Known rows, with every way that one mark hangs from another:
(lesulov (muta vovem)): [-1.00  2.24 -1.19 -0.40 -1.20  0.38 -0.14 -0.53 -0.57  1.35 -0.27  1.07
 -0.62 -2.67 -1.87  0.58 -1.88 -2.23 -0.94 -0.13 -1.09]
(lepo palizif): [-0.03  0.80 -0.02 -0.88 -0.05  0.26  0.29  1.81  0.36  0.32  0.79 -1.60
  0.48  1.26 -0.30  0.48  0.50 -0.77 -0.48 -0.66  0.07]
(muta lepo vovem): [ 1.82  2.91 -0.47  0.34 -3.63 -0.48 -0.71  0.26 -0.59  0.09  0.70  1.86
  1.49 -0.70 -1.84  1.26  0.03 -2.41 -1.90  0.49  0.29]
(lesulov muta): [-1.31  0.74 -0.04 -0.56  0.62 -0.47  0.50 -1.03 -0.17  0.19 -0.93 -0.01
 -1.48 -1.10 -1.35  0.11 -1.78 -0.64 -0.13  0.09 -1.17]
(lesulov (muta lepo tafa)): [ 1.13  3.14  1.16 -1.42 -1.98 -1.73  0.76 -1.63  0.16 -2.32 -0.32  1.23
  0.72  0.25 -3.53 -0.12 -2.38 -2.74 -1.41  1.36 -1.66]
(vovem (muta tafa)): [ 0.66 -0.68  1.44 -0.80 -1.72 -1.54  0.99  1.54 -0.32 -1.49  0.66 -0.86
  2.01  1.90 -1.43 -0.55  0.28 -1.09 -1.35  2.14 -1.44]
(muta (lepo (palizif lesulov)) tafa vovem): [ 4.11  3.96  1.55 -1.77 -6.17  0.62  0.39  2.43  0.81 -0.46  2.01  0.51
  2.94  0.68 -2.55  1.41 -0.61 -4.41 -2.39  0.25  0.13]
(vovem palizif): [-0.72 -1.67  0.88  0.19  0.10 -1.27  0.43  1.21 -0.01  0.16 -1.33 -0.35
  1.33  1.47 -0.90  0.62  1.15 -0.22  0.68  0.00 -0.06]
(palizif lepo (lesulov (muta tafa vovem))): [ 1.66  3.72  0.87 -1.49 -3.76  1.11  1.61  1.81  0.60 -1.47 -0.18  0.91
 -0.50 -1.35 -2.61  1.35 -3.22 -4.26 -0.26  1.71 -1.16]
(lesulov (muta lepo (vovem palizif))): [-0.39  1.87  0.50 -0.03 -2.87 -2.30  0.24  0.29 -0.67  0.34 -1.52  1.52
  1.31 -0.45 -4.18  2.01 -0.51 -3.32 -1.37  0.44 -0.86]
(palizif (lepo muta) lesulov): [ 0.09  1.23  1.44 -0.60 -1.45  0.13  0.76  3.90  0.81 -1.16  0.83 -2.77
 -1.72  0.58  0.25  1.20  0.75 -1.40  0.35  0.87  0.43]
(tafa (palizif lesulov)): [ 1.72 -1.49  0.80 -0.80 -0.86  1.49  0.47  1.62  0.30  1.17  1.29 -0.02
 -0.51 -0.73 -0.38  0.89  0.43 -1.08 -0.61 -1.00  0.66]
(vovem (muta lepo tafa) (palizif lesulov)): [ 2.27 -2.00  4.31 -0.51 -4.67 -2.95  1.82  2.95  0.37 -1.92 -0.42 -0.63
  3.19  3.94 -3.44  1.18  1.05 -2.30 -1.68  2.58 -0.57]
(palizif (lepo muta)): [-0.92  2.15  0.07 -0.48  0.08 -0.99  0.42  3.46  0.12 -1.63  0.60 -2.38
 -1.17  0.96  0.08  0.80  1.16 -1.32  0.16  1.01 -0.20]
(lepo (muta (tafa (palizif lesulov)) vovem)): [ 2.32  2.92  0.05 -2.16 -4.17  1.64 -0.65  3.71  0.08  1.17  3.35 -0.55
  1.48 -2.35 -1.10  0.28  0.79 -4.14 -2.12 -0.92 -0.63]
(muta lepo tafa (vovem (palizif lesulov))): [ 3.45  1.68  2.43 -0.60 -6.03 -0.80  0.55  1.71  0.48 -0.81 -0.02  1.61
  3.59  0.81 -3.18  1.50 -0.11 -3.90 -1.39  0.86  0.01]
(vovem muta): [-0.69 -2.07  1.01  0.30 -0.53 -1.37  0.76  1.75 -0.60 -0.06  0.17 -1.31
  0.46  1.54 -0.65  0.23  0.98 -0.06 -1.23  1.44 -0.54]
(lesulov (muta lepo vovem) palizif): [-0.38  4.32  0.83  0.56 -3.46 -0.60  0.18 -1.75 -0.99 -0.02  0.08  1.42
 -0.47 -2.70 -3.42  2.05 -3.04 -2.08 -1.75  1.32 -1.35]
(muta (lepo palizif) vovem): [ 1.65  3.59 -0.26 -0.59 -3.72 -0.27 -0.44  1.89 -0.36  0.53  1.38  0.27
  2.18  0.50 -2.17  1.74  0.58 -3.10 -2.46 -0.27  0.38]

Rows:
[ 1.43  4.47 -1.26 -2.21 -1.70  0.49  1.38  2.38 -0.70 -0.92  0.56  1.36
  0.31 -1.45 -3.72  1.15 -1.80 -5.03 -1.15  1.10 -1.86]
(lesulov (muta (tafa (palizif lepo)) vovem))
[-1.61  0.57 -0.18 -0.11 -1.20 -1.13  0.21  0.62 -0.67  1.48 -1.56  0.72
  0.82 -1.31 -2.67  1.37 -0.79 -2.42 -0.42 -0.40 -1.10]
(lesulov (muta (vovem palizif)))
[ 1.49  0.73  3.41 -1.21 -3.28 -2.26  1.62  0.14  0.90 -1.75 -1.48  0.67
  1.37  1.31 -4.00  0.96 -1.80 -3.00 -0.70  1.16 -1.17]
(vovem (palizif (lesulov (muta lepo tafa))))
[ 0.59  0.53  2.85 -1.40 -1.72 -1.18  2.71  2.42  1.11 -2.44 -2.15 -0.57
 -0.12  1.62 -3.02  1.36 -2.00 -2.87  1.14  1.85 -1.24]
(vovem (palizif lepo (lesulov (muta tafa))))
[ 4.83  2.98  0.76 -1.50 -5.58  1.03  0.12  1.79  0.07 -0.06  2.38  2.08
  2.50 -1.13 -2.89  1.19 -0.28 -4.43 -2.63  0.18 -0.01]
(muta lepo (tafa (palizif lesulov)) vovem)
[ 0.46 -0.17  1.67 -0.53 -2.19 -2.47  0.93  3.21 -0.37 -0.72  0.89 -2.04
  1.71  3.56 -2.46  1.27  1.70 -1.63 -2.72  1.43 -0.19]
(vovem (muta (lepo palizif)))
[ 1.20  3.42 -1.22 -2.15 -1.94  0.66  0.24  0.47 -0.95  0.87  1.17  1.69
  1.12 -2.77 -3.07  0.15 -1.81 -4.18 -1.94 -0.22 -2.02]
(lesulov (muta (tafa palizif) vovem))
[ 0.88  1.47  1.70 -1.00 -4.80 -0.35 -0.22  3.74  0.44  0.43  1.22 -0.92
  2.65 -0.44 -1.47  0.58  0.99 -3.57 -0.82 -0.11 -0.67]
(lepo (muta tafa (vovem (palizif lesulov))))
[ 0.35  3.44 -0.38 -0.30 -2.82 -0.96 -0.25 -0.89 -0.66  0.25 -0.26  1.78
  0.04 -1.81 -3.12  1.29 -1.74 -3.08 -2.09  0.50 -0.85]
(lesulov (muta lepo vovem))
[-0.30  1.99  1.42 -1.31 -0.92 -2.34  1.18  4.56  0.37 -2.82 -0.04 -2.26
  1.77  2.71 -1.52  0.51  1.49 -2.62  0.48  1.72 -1.26]
(vovem (palizif (lepo (muta tafa))))
[ 1.33  2.49 -0.27 -1.12 -2.81  1.57  0.14  5.77 -0.04  0.77  2.50 -1.32
 -0.86 -1.46 -0.65  2.19  1.65 -3.78 -1.28 -0.22  0.45]
(tafa (palizif (lepo (muta vovem)) lesulov))
[ 1.91 -0.18  0.75 -0.99 -0.43  1.40  1.56  3.52  0.46 -0.46  0.52 -0.53
 -1.31  0.46 -0.69  1.82  0.44 -1.73  0.17  0.35  0.85]
(tafa (palizif lepo lesulov))
[ 0.40  3.81  0.49 -1.47 -1.45 -0.96  0.78  3.36  0.45 -3.02  1.13 -1.81
  0.28  1.36 -0.69 -0.14  0.28 -2.37 -0.14  1.70 -1.12]
(palizif (lepo (muta tafa)))
[-0.50  3.81  1.66 -0.79 -0.69 -0.44  2.32 -0.28  0.03 -3.36 -0.66 -0.16
 -1.29 -0.25 -2.84  1.01 -4.13 -1.57  0.65  2.95 -2.39]
(lesulov (muta tafa) (palizif lepo))
[ 1.68  4.78  0.05 -1.24 -3.88 -1.07  0.14 -1.00 -0.45 -1.07  0.33  2.31
  1.60 -1.41 -3.83  0.45 -2.66 -4.21 -2.20  1.26 -1.68]
(lesulov (muta lepo tafa vovem))
[-0.03  3.01  0.42 -1.24 -2.30 -1.47  1.65  2.37 -0.24 -1.65 -1.75  0.99
  1.33  0.41 -3.89  1.50 -1.40 -4.19  0.21  1.77 -1.84]
(lesulov (muta tafa (vovem (palizif lepo))))
[-1.36  1.63 -0.03 -0.11 -0.93 -1.50  1.23  2.47 -0.49 -0.34 -2.18  0.35
 -0.03 -0.03 -3.10  2.34 -0.77 -3.20  0.34  1.19 -1.01]
(lesulov (muta (vovem (palizif lepo))))
[ 3.67 -0.67  2.84 -1.52 -4.08 -1.14  1.46  2.84 -0.06 -1.31  1.82 -0.20
  2.07  1.90 -3.08  0.89  0.72 -2.95 -3.00  1.90 -0.59]
(vovem (muta lepo (tafa (palizif lesulov))))
[ 0.47  4.06  2.35 -0.57 -2.42 -1.61  1.31 -2.38 -0.23 -2.52 -0.07  1.02
  0.16 -0.72 -3.86  0.54 -3.90 -1.69 -1.23  2.24 -2.22]
(lesulov (muta lepo tafa) palizif)
[ 1.03  1.20  0.58  0.55 -3.48 -1.88 -0.27  1.47 -0.54  0.28 -0.63  1.52
  2.87  0.76 -2.75  1.91  1.27 -2.59 -1.27  0.38  0.18]
(muta lepo (vovem palizif))
[ 3.16  4.19  0.05 -0.82 -4.83 -0.60 -0.30  0.07 -0.33 -1.32  1.04  2.37
  3.05 -0.34 -2.40  0.38 -0.73 -3.44 -2.06  1.19 -0.67]
(muta lepo tafa vovem)
[ 1.02  3.30  1.06 -1.00 -4.00 -2.42  0.57  0.22 -0.40 -0.96 -1.13  2.02
  2.90  0.03 -4.63  1.09 -1.37 -4.47 -1.66  1.14 -1.80]
(lesulov (muta lepo tafa (vovem palizif)))
[ 1.23 -0.95  2.93 -0.43 -3.22 -4.12  1.49  2.36 -0.48 -2.35 -0.55 -0.33
  4.07  4.22 -3.68  0.62  1.52 -2.18 -1.80  2.85 -1.33]
(vovem (muta lepo tafa) palizif)
